Each row was made from one path, in order. Every step used is in the known rows, and no mark comes twice. Write each row's path.
In the rows, zero is written as 128.
Known rows:
N B A Q: [119 107  66 137 120 188 132 108 111 139 137 130 151 124 101 135 134  83
 126 159 115 122 127 116 133  95 130  81 125 118 146 113 137 137 134 122
 119  99 141 132 117 146 135 132  60 128 136 131 145 128 104 160 116  98
 190 205 133 136 131 115 230 133 149 143 129 132 154 139 139 124 114 138
 118 131]
U N B A F: [135 102 116 177  99 196 111 110 120 113 144 138 150 146  81 133 119 107
 118 131 103 118 128  51 128 116 111  95 128 132 170 109 141 138 119 121
 196  64 112 129 111 143 138 123 132 140  78 133 145 148 108 140 143 103
 187 199 169 158 135 104 252 185 147 141 136 134 131 147 141 114 124 137
 115 149]
A Q N U: [116 109  52 125 124 173 131 137 108 121 120 121 130 131 116 142 147 115
 127 140 115 140 112  84 137 126 120  90 124 107 123 106 123 195 169 123
  46 108 136 141 123 136 126 169  84 172 129 139 139 148 136 144 113 131
 181 141 132 108 136 132 153 181 128 134 117 138 152  91 128 132 132 173
 108 146]
Q N F: [129 128 122 141 128 131 130 123 122 193 132 129 126 136 124 126 140 135
 128 120 118 119 129 117 139 128 120 117 118 124 113 120 118 150 144 135
  52 114 110 131 138 126 146 166 134  92 112 123 122 156 148 120 123 122
 151 135 121 129 117 119 167 123 126 126  90 124 130  96 131 124 137 164
 106 134]
B N U: [123 123 137 139 122 138 127 130 124 126 127 118 138 153 112 133 140 132
 127 135 119 135 137  76 126 111 107 132 119 114 143 118 127 184 138 119
 212 109 124 130 118 147 135 126 121 155 121 133 134 159 126 109 123 127
 153 118 138 153 124 130 172 171 131 142 106 124 127 141 116 116 130 167
 127 137]
N F A: [136 123 134 138 118 144 148 124 114 187 126 163 143 125 117 132 130 160
 120 106 125 116 130 113 131 162  80 122 118 130 128 118 125 115 140 133
 138 121  97 108 139 133 109 140 122  64 106 106 146 153 214 135 124 109
 154 152 138 131 135 115 178 110 130 143 109 112 141 116 123 119 134 147
  84 134]
A F N U: [135 114  74 147 110 170 108 129 119  86 114 164 134 153  91 129 122 125
 116 119 118 143  91   7 132 197  71 116 123 120 145 122 130 188 127 117
 110  98 103 119 121 139  67 141 146 154  79 126 162 156 154 143 101 128
 176 154 147 125 145 117 163 163 140 144 107 120 140 119 129 127 138 161
  97 122]
Q N B A: [130 104 135 164 112 164 119 106 108 148 143 114 144 132  89 124 131 102
 125 153 101 124 135 102 136 103 135  95 124 121 140 112 122 144 132 132
  30 102 131 139 126 152 151 162 118 157 135 133 128 153 113 117 138  97
 160 175 140 165 114 132 236 133 133 137 104 119 128 111 138 113 138 150
  96 121]
U N B: [130 126 125 153 111 125 134 145 117 137 152 135 129 128  88 130 127 137
 136 142 100 127 132  98 133 132 113 108 130 130 129 113 139 141 120 104
 212  78 135 129 136 132 155 122 146 154 140 132 135 154 145 133 157 129
 145 182 137 131 129 104 149 176 136 131 139 136 122 130 138 121 118 146
 131 160]
A U N Q: [103 119  92 135 111 185 121 156 112  92 139 131 138 149 112 120 124 129
 127 140 122 139 129  83 139 138 123  83 130 101 106 101 141 118 123 131
 185  85 147 130 133 138 124  99 193 114 129 122 156 147 142 144 136 142
 186 138 132 145 148 104 144 207 153 143 149 149 131 132 124 127 118 152
 152 161]
Q A U N F: [121 110 117 148 134 191 141 141 120 191 135 135 149 147 106 135 123 150
 126 113 101 109 116  19 137 146 149  79 128 130  73 100 122  98 140 155
 236  85 120 145 131 128 171  34 130 111 100 108 129 142 167 136 144 138
 186 128 124 114 160 110 195 211 151 135 132 129 150  97 141 132  95 159
 116 160]
N Q: [119 128 105 132 116 131 123 139 117  90 135 127 126 131 126 120 137 134
 130 144 135 132 134 184 138 111 128 116 122 106 128 121 131 124 126 118
 112 111 144 127 139 121 101 120 178 115 140 120 141 161 130 126 112 132
 153 160 129 166 133 118 134 125 127 138 124 134 119 122 120 120 116 154
 153 126]
U N B A: [123 115 132 162 104 169 136 114 115 144 154 131 153 133  84 134 126 110
 123 155 101 119 139  95 131 115 120 105 128 128 152 104 139 139 116 124
 187  80 136 125 123 148 167 112 127 142 129 135 133 152 126 122 159 104
 158 169 147 153 122 113 236 183 146 139 140 133 133 151 133 116 128 134
 120 153]
A F: [133 117 109 139 128 156  98 120 128  96 125 145 132 145 117 126 119 123
 119 107 126 131 112  89 128 128 117 117 131 129 142 130 134 129 133 117
 138 114 109 126 116 120  96 139 145 132  79 122 141 128 101 141 105 133
 160 158 138 127 136 124 144 128 135 131 126 135 124 126 131 130 130 129
 121 122]
Q A F N U: [134  98  74 149 113 180 107 136 119  93 115 155 141 151  96 135 119 155
 118 105 114 144  84   6 139 193  97 102 122 116 128 113 111 169 140 133
 146  99 114 140 125 123  63  56 130 186  83 113 147 161 176 141  96 149
 174 152 155 135 165 119 196 167 134 143 108 111 144  92 138 124 105 168
  81 121]
U N: [123 132 108 129 116 133 127 143 136 133 136 134 130 131 125 134 124 138
 129 124 124 124 136 116 131 141 129 121 127 132 128 113 129 139 124 132
 206 110 130 125 125 134 147 114 133 135 122 130 124 130 148 124 151 128
 123 112 138 117 129 113 139 180 135 133 140 134 124 138 129 131 128 130
 132 162]
Q N F A: [130 117 129 143 117 140 129 121 111 190 127 160 134 126 115 127 134 162
 123 104 118 121 129 114 138 164  85 109 123 130 124 114 124 137 146 141
  46 120  99 112 149 134 116 171 117  89 107 111 139 156 212 125 123 104
 149 135 147 137 127 124 184 113 126 144  89 110 134  88 124 122 144 155
  59 134]
B N F A: [124 122 135 149 115 139 131 114 124 199 129 165 152 132 109 134 130 161
 111 101 132 117 142 118 131 144  71 129 113 125 137 113 128 133 139 140
 218 118  96 108 122 134 123 139 115  71 105 115 145 147 197 125 123 101
 155 136 143 156 131 123 194 116 143 152  92 110 138 144 123 111 139 150
  79 139]
Q A B N: [113 115 142 163 137 157 116 127 131 133 130 120 137 144 106 133 130 140
 126 120 100 127 132 108 129 106 154  59 120 123 107 111 123 128 145 171
 248 124 143 149 115 124 158  36 106 153 131 123 130 139 129 124 135 141
 162 174 136 159 155 132 189 145 139 140 126 117 148 124 148 115 104 135
 107 150]
A B N: [120 124 147 156 133 149 120 118 130 135 124 127 138 149 104 123 126 116
 128 133 120 132 136 110 123 112 121  72 123 122 128 123 136 139 135 154
 223 120 135 125 109 135 153 126 124 134 125 135 140 130 117 126 143 127
 154 177 125 152 128 126 152 138 145 145 128 133 144 151 142 117 139 129
 118 152]
A U N: [112 119 126 140 123 185 125 139 125 125 138 136 139 142 109 137 108 121
 125 122 104 134 128  30 128 156 118  95 131 127  97 108 131 120 130 145
 207  97 134 127 122 141 155 108 150 131 113 127 139 109 138 137 155 131
 154 109 134 108 140 116 135 214 154 134 156 143 142 134 133 142 131 129
 129 165]
N F: [133 131 134 138 133 134 141 121 124 193 130 135 130 138 120 128 139 134
 131 120 129 117 131 117 134 129 123 135 124 121 117 130 131 127 132 122
 135 112 103 123 135 128 134 137 139  76 109 116 127 154 141 124 117 124
 155 136 117 131 129 117 158 118 129 130 110 124 134 120 130 122 117 152
 128 133]
N Q A: [114 117  91 129 120 135 122 149 114  99 134 111 136 128 131 118 138 155
 132 133 134 134 127 184 146 108 158  99 124 112 113 117 111 108 144 134
 136 113 150 149 141 114 108  28 160 141 147 107 131 168 145 126 108 151
 154 152 129 166 148 130 169 129 120 138 123 120 123  93 123 122  85 161
 136 124]
B N: [118 129 124 136 125 125 123 124 136 137 129 130 133 133 127 133 127 130
 125 123 133 131 143 129 124 114 122 132 121 126 134 122 127 149 133 141
 221 126 128 125 119 131 133 122 126 129 124 136 128 126 114 115 134 127
 128 115 126 150 125 132 155 133 137 138 115 126 122 156 125 123 131 132
 129 138]
F A U: [122 110 143 131 117 189 126 132 109 123 120 157 145 132 112 126 114 146
 109 110 103 133 113  40 121 175  98  91 126 121 106 114 130 102 132 148
 128 126 127 112 128 144 116 129 129 113 115 120 157 107 189 149 130 115
 156 140 147 124 146 129 143 160 150 148 138 117 156 118 129 136 154 122
  77 136]
B A: [115 116 138 137 116 170 125  97 127 136 130 120 150 124 128 130 130 105
 115 137 129 124 133 118 124 113 131 126 129 127 144 124 128 127 119 144
 107 129 127 129 118 152 137 116 108 116 120 130 127 128 116 122 134 101
 140 120 134 162 128 133 214 131 136 132 133 119 140 150 127 126 136 124
 121 123]

Write each row's path:
[116 101  51 149  93 198  91 104 119  64 131 169 148 149 112 117 119  94
 114 133 143 143 103 116 138 158  81  93 117 110 164 117 128 139 105 140
  76 101 120 114 124 149  41 123 175 105  76 124 163 162 143 148  93 104
 182 160 145 194 147 107 237 115 150 154 114 121 134 144 123 123 137 158
 117 119] => B A F N Q
[113 126 109 132 115 128 116 134 130 100 134 125 138 143 128 119 135 136
 132 135 136 136 142 185 138  98 120 123 114 102 141 122 131 141 133 128
 194 114 138 124 127 126 107 116 169 113 137 128 145 157 117 122 116 128
 156 143 129 191 126 123 160 124 136 147 110 132 119 148 116 116 110 157
 149 133] => B N Q
[125 131 132 143 130 129 136 117 135 199 129 146 140 143 119 131 137 137
 130 120 129 117 142 117 132 108 106 138 116 126 131 125 126 144 134 139
 219 108 110 126 120 134 141 134 133  77 102 128 136 148 133 111 124 117
 158 127 125 154 120 119 185 123 143 137  99 126 128 153 123 109 124 152
 124 137] => B N F
[131 125 121 139 103 149 138 134 117 187 136 171 146 128 106 138 126 172
 116 104 126 117 136 102 135 172  80 115 123 129 132 102 128 126 134 132
 211  98 109 103 139 132 127 123 130  71 102 114 143 152 231 137 145 113
 148 138 155 123 137  97 179 163 139 140 123 120 139 126 131 122 135 143
  85 168] => U N F A
[113 113  53 124 119 162 124 125 114 126 126 152 132 114 129 135 122 138
 114 123 122 134 121 142 134 154  97  74 120 118 119 101 126 142 160 150
  49 135 132 122 128 139 101 176  64 140 130 132 148 118 201 166 119 109
 147 146 151 107 140 127 152 129 131 141 118 122 153  96 132 143 150 135
  61 151] => F A Q N
[121 126  61 125 109 126 122 134 119  90 130 157 127 128 122 116 123 135
 129 139 145 143 110 165 137 173  80 112 118 114 131 113 129 140 111 126
  95 114 141 121 142 127  64 121 187 107 139 128 150 163 180 132 115 135
 146 150 120 158 140 106 134 113 130 146 109 119 128 120 115 123 120 163
 125 130] => F N Q
[126 131 149 168 135 153 131 110 121 192 130 136 136 153  93 126 142 119
 131 132 112 119 139 102 126 114 116  81 124 114 126 116 138 145 133 147
 220 107 109 124 113 132 160 127 140  76 104 125 148 158 133 126 127 118
 179 190 117 157 128 119 180 131 146 140 109 127 146 149 140 107 124 159
 121 157] => A B N F
[123 109 141 162 104 190 129 144 107 136 143 162 150 145  73 133 107 142
 121 126  85 129 120   9 130 173  83  78 126 124 108  98 138 114 131 126
 212  85 132 112 132 145 145 121 133 134 129 124 164 128 203 145 150 120
 172 187 151 118 146 105 159 206 160 152 148 121 144 120 137 129 143 134
  77 164] => F A U N B
[125 108  53 141 133 150 126 133 109 129 141 125 123 133  95 135 129 112
 137 155 104 136 118 122 141 110 129  74 125 112 121 111 135 154 164 118
  53  95 142 142 130 127 139 174  91 159 149 136 141 136 123 151 124 116
 178 203 125 112 132 117 153 129 134 134 114 139 143  93 142 128 126 156
  98 145] => A Q N B
[126 123  97 124 113 146 130 140 118 113 121 155 129 129 110 134 127 131
 122 137 121 146 103  52 132 196  80 124 117 115 128 111 125 188 111 122
 109 109 126 121 130 140  84 134 129 155 125 132 141 156 185 132 124 137
 149 122 129 122 130 119 142 160 132 142 104 118 139 121 126 126 140 165
 100 132] => F N U
[110 110  56 116 126 195 131 105 124 129 126 128 150 124 128 144 129  85
 115 144 140 122 128 143 129 105 138  93 118 119 139 114 135 132 128 149
 110 126 139 127 105 139 129 124  66 121 119 127 131 108 107 161 122 101
 167 133 132 131 132 130 207 138 144 137 137 127 157 145 128 136 120 125
 125 136] => B A Q
[124 106  44 136 107 156  95 131 116  54 130 174 133 153 113 117 111 120
 124 120 144 146  93 122 137 183  79 100 117 108 147 115 131 142 119 122
 101 100 121 117 133 124  26 133 189 111  87 126 170 161 156 144  89 132
 172 175 131 163 147  98 153 110 141 148 114 121 126 125 124 123 123 161
 119 122] => A F N Q
[144 125 101 140 112 127 123 129 115 131 134 162 125 134  88 121 115 128
 126 141 104 139 105  92 136 177  83 113 120 130 124 115 138 148 115 112
 121 102 130 122 141 131  96 137 151 136 145 131 144 145 174 128 123 124
 145 186 127 130 128 107 142 110 132 142 104 114 135 118 133 124 131 143
  98 129] => F N B
[138 118 127 160 122 120 124 136 110 137 142 118 114 134  93 126 127 126
 138 148  96 134 124 104 141 121 130 106 128 124 123 120 124 151 144 107
  51 103 126 136 142 129 143 171 144 169 143 131 132 155 123 122 139 119
 147 183 128 135 117 124 159 126 126 130 100 132 122  92 135 115 129 153
  98 129] => Q N B
[111 101  79 152 119 162  92 135 125  72 132 124 139 159 116 123 132 144
 126 105 132 130 118 138 143  92 140  90 116 106 144 119 116 120 152 133
 232  97 130 142 125 114  86  36 159 146  87 105 148 166 105 131  92 148
 182 167 148 198 154 117 214 130 137 147 115 121 120 116 129 115  86 163
 128 127] => B N Q A F
[118 112 111 151 122 157 124 142 113  89 135 111 133 145 114 111 135 144
 131 139 114 132 121 163 137 106 162  39 125 105 110 115 129 105 137 142
 142 104 151 152 135 107 122  27 160 140 150 107 142 174 149 139 106 152
 187 215 131 164 163 120 170 131 124 143 137 130 147  92 137 116  93 167
 132 141] => N Q A B
[133 114 147 164 119 167 135 110 103 186 127 157 134 145 101 121 131 143
 123 117 101 125 131  99 138 161  91  54 120 120 118 104 129 136 149 159
  53 110 106 122 135 134 130 168 117  84 113 110 155 167 223 142 132 107
 181 198 142 132 140 121 175 125 128 141  99 118 157  87 141 116 150 158
  55 153] => Q N F A B
[125 101  78 153 109 193  91  95 127 100 119 170 147 146 116 129 111  97
 104 111 134 131  99  65 124 171  79 109 119 128 165 121 124 144 107 150
 101 116 112 112 107 147  72 131 123 117  69 137 150 125 142 145 114 102
 157 130 153 162 145 117 236 126 148 144 111 113 148 144 137 127 156 124
  89 123] => B A F N
[115 114  99 158 112 168 128 157 117  95 146 119 135 142 106 116 131 155
 132 144 116 129 129 151 143 117 150  34 125 109 103  93 124 111 141 151
 219  84 156 149 134 114 139  12 163 152 143 117 139 181 170 137 141 164
 183 199 136 161 159 104 179 185 135 140 157 133 142 101 140 117  75 170
 139 168] => U N Q A B
[137 115  72 138 119 154  93 118 129  93 125 175 128 140 112 128 104 120
 119 111 131 144  90  69 127 189  83 111 122 132 148 123 130 146 117 136
 119 116 107 115 124 130  59 140 136 128  77 132 151 127 153 144 107 124
 147 153 143 129 147 111 146 118 139 140 112 127 139 130 133 133 139 131
  98 130] => A F N
[105 109 105 141  97 200 121 153 109  86 138 161 142 140 110 121 115 151
 115 122 112 140 128  79 139 175  83  77 126 107 106  91 131 104 123 142
 192  93 144 110 140 141 111 103 177 102 123 114 178 141 213 152 137 130
 178 148 155 148 156 103 158 205 160 152 155 135 143 119 121 128 140 147
 107 164] => F A U N Q
[113 104  66 136 116 182 114 143 116  90 125 151 136 149 112 121 121 137
 119 130 117 144  94  65 138 178 121  68 115 101  85 100 119 108 123 157
 127 107 151 146 145 126  78  32 176 135 132 113 157 146 187 143 112 151
 181 138 119 160 165 117 174 153 146 150 124 113 149  87 124 136 104 159
 108 123] => F N Q A U
[112 118 125 152 107 162 121 129 115  93 130 147 146 148 104 110 135 146
 116 129 120 134 137 166 132 137  86  54 113 103 138 106 135 131 138 146
 200 111 147 111 125 132  95 122 156  99 136 121 167 162 190 140 120 121
 182 208 154 195 142 116 172 124 145 167 126 122 142 139 119 104 133 154
 101 158] => F A B N Q
[119 124 156 159 123 164 130 133 118 124 123 118 138 160  89 133 141 124
 123 142 100 131 129  51 126 117 117  83 123 107 136 113 139 188 141 132
 215 102 130 127 109 148 149 123 131 155 129 137 144 161 124 126 129 134
 186 179 133 152 132 133 166 179 138 148 121 131 151 144 137 104 133 168
 122 152] => A B N U
[125 116 145 155 137 160 129 129 119 131 130 120 139 137 111 127 129 137
 129 121 107 125 115 107 127 124 166  54 130 125 108 120 121 102 147 161
 156 124 140 151 124 120 153  40 111 154 135 119 128 143 148 135 129 148
 155 194 132 134 156 130 166 138 126 130 135 117 153  99 146 120  96 141
 108 135] => Q A B
[111 112 119 143 128 188 120 157 120 133 138 129 147 139 114 134 119 145
 121 121 105 130 119  27 130 140 156  79 132 124  79 100 119  96 135 161
 235  99 143 146 125 131 164  29 120 152 119 119 137 118 152 137 148 144
 151 108 141 116 166 122 168 217 147 134 155 132 144 104 137 145 106 133
 115 158] => Q A U N
[107 115  97 140 120 133 120 141 128 105 136 114 145 136 126 119 134 151
 134 122 136 126 135 177 143 100 149 101 116 111 128 111 111 131 147 142
 226 111 152 147 132 120 116  31 153 135 140 117 133 168 131 115 107 146
 160 140 131 190 143 127 198 128 133 144 117 116 121 125 118 118  87 162
 134 127] => B N Q A
[110 116  78 140 108 142 126 155 123 102 144 111 139 130 121 121 136 165
 136 129 133 124 132 169 144 118 153  91 126 119 112  97 120 118 131 136
 213  92 153 145 143 120 125  20 156 145 141 117 132 171 171 131 129 153
 155 146 142 163 151 112 176 179 125 141 142 124 117 102 127 128  69 165
 142 155] => U N Q A
[128 128 116 138 122 143 145 133 124 192 138 141 136 137 110 134 136 132
 129 124 131 113 139 106 135 132 107 126 128 131 122 112 128 140 123 132
 206  92 107 123 130 128 154 113 146  79 103 124 125 156 162 128 144 128
 154 127 126 118 124 105 160 170 127 132 127 134 127 133 130 119 117 154
 134 160] => U N F
[106 110 128 152 114 226 122 117 122 133 135 138 150 137 113 137 115  98
 110 137 121 124 133  29 121 135 128  88 133 125 114 103 137 112 115 160
 188 101 141 125 109 165 168 101 122 120 105 140 142 105 122 140 167 108
 172  94 145 142 134 122 221 219 164 141 160 135 151 153 132 136 147 121
 119 155] => B A U N
[108 123 119 155 120 149 115 127 120  90 138 126 129 155 108 111 139 120
 132 150 122 137 137 175 132 100 118  64 120 102 138 112 142 139 133 137
 202 102 152 129 118 129 123 107 178 113 138 132 160 164 121 131 129 138
 189 201 127 187 138 115 159 135 142 158 126 135 134 145 124 104 115 162
 146 151] => A B N Q
[110 109 131 161 117 218 132 110 117 195 138 148 160 147 107 132 127 100
 117 131 111 113 134  10 132 133 114  94 122 119 110 105 134 111 119 161
 193  81 114 123 114 160 174 111 123  72  84 129 139 136 142 134 159 101
 195 116 127 141 131 110 245 215 164 141 137 129 155 147 130 128 132 147
 120 159] => B A U N F
[131 120 150 156 114 163 128 108 115 146 137 124 146 130  96 126 133 108
 120 149 110 120 137 100 131 103 133 105 128 124 153 122 137 126 123 120
 110 103 129 129 120 145 143 120 112 137 133 127 132 143 109 125 129  98
 163 181 136 164 124 127 226 125 137 137 120 122 135 141 127 105 124 139
 112 116] => N B A
